What can hang from each mark:
E: N
N: R U V
G: V
Z: M R T
V: M N
M: G
P: S Y
U: S
S: E
Y: R
R: N
T: N

Each row was made from one small tree. The marks that hang from a mark follow it in brackets, in alphabetical order. Every link used is in the known rows. Write each row's tree.
Known rows:
U[S[E[N]]]: [ 30  30  -1 -26 -14  23 -20  28  -5   8   4  21 -10   9  -3 -19 -26  16
  16 -15  31  -2  -1 -21]
Z[M[G] R[N] T]: [-15  -5  20 -24 -22  46  41  33   3 -32  30   6  19  -1  32 111 -80 -91
  52  -2 -57 -10 -12  -6]
U[S[E[N[V]]]]: [ 25  24  -6 -21  -4  14  -5  37 -16   2   8  11 -11  15 -24 -14 -28  14
  21 -10  13 -10   2 -22]
M[G[V[N[R U[S[E]]]]]]: [ 11  24 -60 -28  20 -55  33  71  18  -1  57 -16 -22  11  25 -19 -20  26
  21 -28  20  -4  13 -43]
M[G[V[N]]]: [-10   5 -32 -18   5 -49  28  32  27   1  42 -21 -28  18  34  -7  -5  28
  -6 -20  24   6  20 -14]
N[R U[S[E]] V[M[G]]]: [  3  -2 -74 -14  60 -77  59 109 -11 -28  60 -51   9   1 -39  -7 -38  -6
  52 -13 -39 -43   8 -58]
M[G[V[N[U[S[E]]]]]]: [  6  19 -39 -29   8 -44  31  62  20   9  57 -13 -24  13  26 -20 -22  35
   9 -29  39   2  16 -39]
G[V[M N[R U]]]: [  3  23 -48 -20  41 -44   9  87  22  21  43 -80 -11 -12  94 -11 -37  23
  27 -27  -3  18 -14 -28]
S[E[N[R U V[M]]]]: [  5 -30 -47 -11  44 -26  -1  51 -10  -1  27 -24  23  -3 -10  14 -44  -8
  54 -10 -34  -5  -5  -2]
N[R U]: [  2   0 -57 -15  58 -22  25  49 -14 -25  19 -24   1 -18 -11 -10 -11 -27
  27   5 -56 -12 -13 -12]
Y[R[N[V[M[G]]]]]: [-46   0 -39 -19  -6 -37  21  38   4 -15  -2  -9  -7  44  -5  -9 -33 -19
  28   6  -2 -16  -2 -13]
P[S[E] Y[R[N[U V]]]]: [ -9 -66 -52 -21   9  -9 -58  27 -47  20   1 -12  -7  51 -27 -14 -73 -28
  78   7  32 -21 -45 -28]
R[N[U V[M]]]: [-51  14 -38 -17  37 -29  31  36 -11  -9  27 -30  19  26   1   8 -51 -21
   3  14 -51  18   0 -20]
V[M[G] N[R U]]: [-13 -27 -63 -31  70 -98  29  85  33  -6  47 -86  17  -9  55 -16 -31  -1
  51 -30 -14 -16  -2 -30]
U[S[E]]: [ 33  38   1  -9 -26  11 -12  28  -2  15   8  27   4   1  -5 -18 -17  21
  20 -18  41  -8   0 -42]
P[S]: [  7 -25  -3  -4   1   4 -30 -19 -15   7   8 -26  12   5   0   4 -17  -1
  26  16  32  -2 -20   0]
Z[R T]: [ 19 -25  24   6 -12  37  28  38  -4 -11   1  -4  -2 -35  26  70 -29 -45
  48   3 -30 -17 -20 -11]
G[V[M N]]: [  2  23 -11 -10   5 -30  -7  55  31  37  30 -65 -12   0 101  -6 -30  39
  10 -30  33  25  -6 -21]
U[S[E[N[R V[M[G]]]]]]: [ 18  14 -36 -22  12 -31   8  59   1 -12  26 -11  -5  16 -13  -8 -31  10
  33 -18   7 -23  11 -32]
N[R U[S[E]] V[M]]: [ 13  10 -62 -10  57 -51  39 108 -21 -15  45 -53  14  -9 -26  -8 -43  -7
  57 -10 -45 -33  -7 -57]
M[G[V[N[R]]]]: [ -5  11 -53 -17  19 -62  30  40  25  -9  41 -25 -26  16  35  -5  -1  18
   6 -19   5   0  16 -18]
U[S]: [ 19  43   4 -19  -9  14   5  31  -7  -6   2   2 -22   6  -5 -27  -6  10
  -5  -4  18 -11  -1 -30]
Z[M[G] R]: [-16 -31  20 -13  -5   9  25  31  -5 -34  46  -7  22 -10   6  77 -42 -79
  56 -22 -24 -32 -13   4]
E[N[U]]: [-12 -22 -16 -40  44  18   4  26 -15 -15   9 -23 -24   2  -4 -11 -27 -14
  -4   7 -30   9  -8  31]
Z[M R T[N[V]]]: [ 18 -39  60  -9  -8  51  62  52 -40 -13   4 -17   7 -51  31 106 -79 -66
  89  -8 -63 -26 -18  17]
M[G]: [-16 -21 -21  -8   4 -42  30   2  15 -20  24   5  -9  14 -21   3   8   2
  -9  -4   9 -14  23  -3]

Which tree is each row?
[ 26  24 -26 -19   9 -10  -7  58  -7  -1  14 -13  -1   9  -2 -10 -34  10
  38 -17   2 -15  -2 -31] -> U[S[E[N[R V[M]]]]]
[ -4 -59 -48 -27   0   1 -73  18 -35  29  -3  -3  -5  44  -4 -19 -72 -26
  74   1  49 -14 -49 -26] -> P[S[E] Y[R[N[U]]]]
[-13 -27 -17 -19  24 -80   9  45  45  13  32 -66  16   4  62  -8 -20  20
  29 -34  31  -6  10 -21] -> V[M[G] N]
[-28  38 -37 -23  21 -23  23  54 -13   1  31 -13  22  28  -2  -4 -62  -9
  16   3 -25  13   0 -47] -> R[N[U[S[E]] V[M]]]
[ 29  30 -55 -21  38 -13  15  72 -16 -13  26  -3   5 -16 -15 -23 -24  -9
  43 -10 -23 -18 -12 -47] -> N[R U[S[E]]]
[-20 -11 -32 -25  48 -52  68  94 -13 -25  55 -63 -16  10 -40 -17 -34   4
   8  -3 -19 -34  14 -40] -> N[U[S] V[M[G]]]
[  8  -3 -62 -36  54 -91  21 103  32   4  53 -68  19  -8  51 -28 -40  12
  63 -41  13 -21   0 -57] -> V[M[G] N[R U[S[E]]]]
[ 19  19 -64 -12  54 -32  44  89 -38 -27  36 -22   2  -3 -59 -15 -28 -14
  50   2 -59 -33  -6 -50] -> N[R U[S[E]] V]
[ -3 -39 -58 -15  45 -48  14  52  -2 -11  39 -21  17   4 -22  16 -41  -8
  50 -13 -29 -12   7  -3] -> S[E[N[R U V[M[G]]]]]
[  6 -55  44 -15  -5  19  85  55 -28 -29  23 -13  -1 -39  14 108 -73 -65
  83 -12 -55 -38  -1  16] -> Z[M[G] R T[N[V]]]
[ 21  14 -44 -30  51 -58  -2 101  20  20  33 -72  26 -19  67 -30 -46  11
  70 -38   6 -10 -20 -55] -> V[M N[R U[S[E]]]]
[-34  16 -32 -33   0   8   4  34  -8  -6 -13  10 -10  24   6 -27 -35 -27
  24  11  -4   0 -22  -9] -> Y[R[N[U]]]
[ -5 -59 -44 -13  -8  -9 -68  10 -41  24  -9  -4  -4  56 -20  -8 -66 -24
  77   4  41 -21 -43 -26] -> P[S[E] Y[R[N[V]]]]
[-14 -12 -62 -46  76 -41  45  89 -18 -48  36 -66 -31  15 -26 -12 -38 -17
  20   4 -62 -26   3  -4] -> E[N[R U[S] V[M[G]]]]
[  7  23 -62 -20  67 -30  59  92 -41 -43  30 -43 -19   0 -58 -22 -18 -21
  29  12 -77 -36  -7 -40] -> N[R U[S] V]
[  9 -23 -15 -20  14  11 -19  17  -6  14  16  13  13  -4  -5   3 -36   2
  30 -12   4  12  -4  10] -> S[E[N[U]]]
[ 29  30 -27 -19   8   2  -4  46 -18  -9   8   6  -9  13 -24 -12 -25   5
  33  -8  -7 -16  -1 -26] -> U[S[E[N[R V]]]]
[-37  27 -47 -27  22 -43  38  55  -5 -10  44 -10  17  35 -13  -2 -58  -8
  12   1 -20   5  12 -49] -> R[N[U[S[E]] V[M[G]]]]
[-24 -33 -77  -8  81 -86  68  86 -10 -41  53 -72   6  -1 -35   8 -24 -24
  36   2 -72 -35   8 -24] -> N[R U V[M[G]]]
[  4 -30 -10  -2   7 -12 -17  19  -1  15  15  -9  22   8  -3  20 -37   9
  37 -14   2   2   3   6] -> S[E[N[V[M]]]]
[ -2  16 -20 -22  25 -29   7  75  24  35  43 -75 -14  -8  94 -12 -40  35
  11 -28  21  25  -9 -23] -> G[V[M N[U]]]
[ -8   5 -60 -25  35 -61  40  57  19 -12  52 -33 -27  10  28 -11 -10  14
   7 -17  -5   1  12 -19] -> M[G[V[N[R U]]]]
[  8  31 -38  -9  21 -45  -5  66  30  26  30 -69 -10  -4 102  -4 -26  28
  25 -29   8  19 -10 -26] -> G[V[M N[R]]]
[-10 -65 -43 -12  -7 -21 -72  22 -30  30  -4 -24   3  53   1  -4 -76 -20
  82  -2  49 -21 -43 -30] -> P[S[E] Y[R[N[V[M]]]]]
[  1  28 -59 -35  31 -54  44  72  16 -14  53 -33 -39  13  26 -25 -13  20
   5 -19   5  -5  12 -36] -> M[G[V[N[R U[S]]]]]
[ 12  16 -43 -37  61 -57   9 102  17   6  29 -89  10 -17  68 -36 -40   5
  54 -29  -9 -12 -21 -47] -> V[M N[R U[S]]]
[ 22  42 -47 -23  26 -39   0 100  22  33  48 -63  -5 -11  91 -19 -47  35
  40 -38  20  14 -14 -52] -> G[V[M N[R U[S[E]]]]]
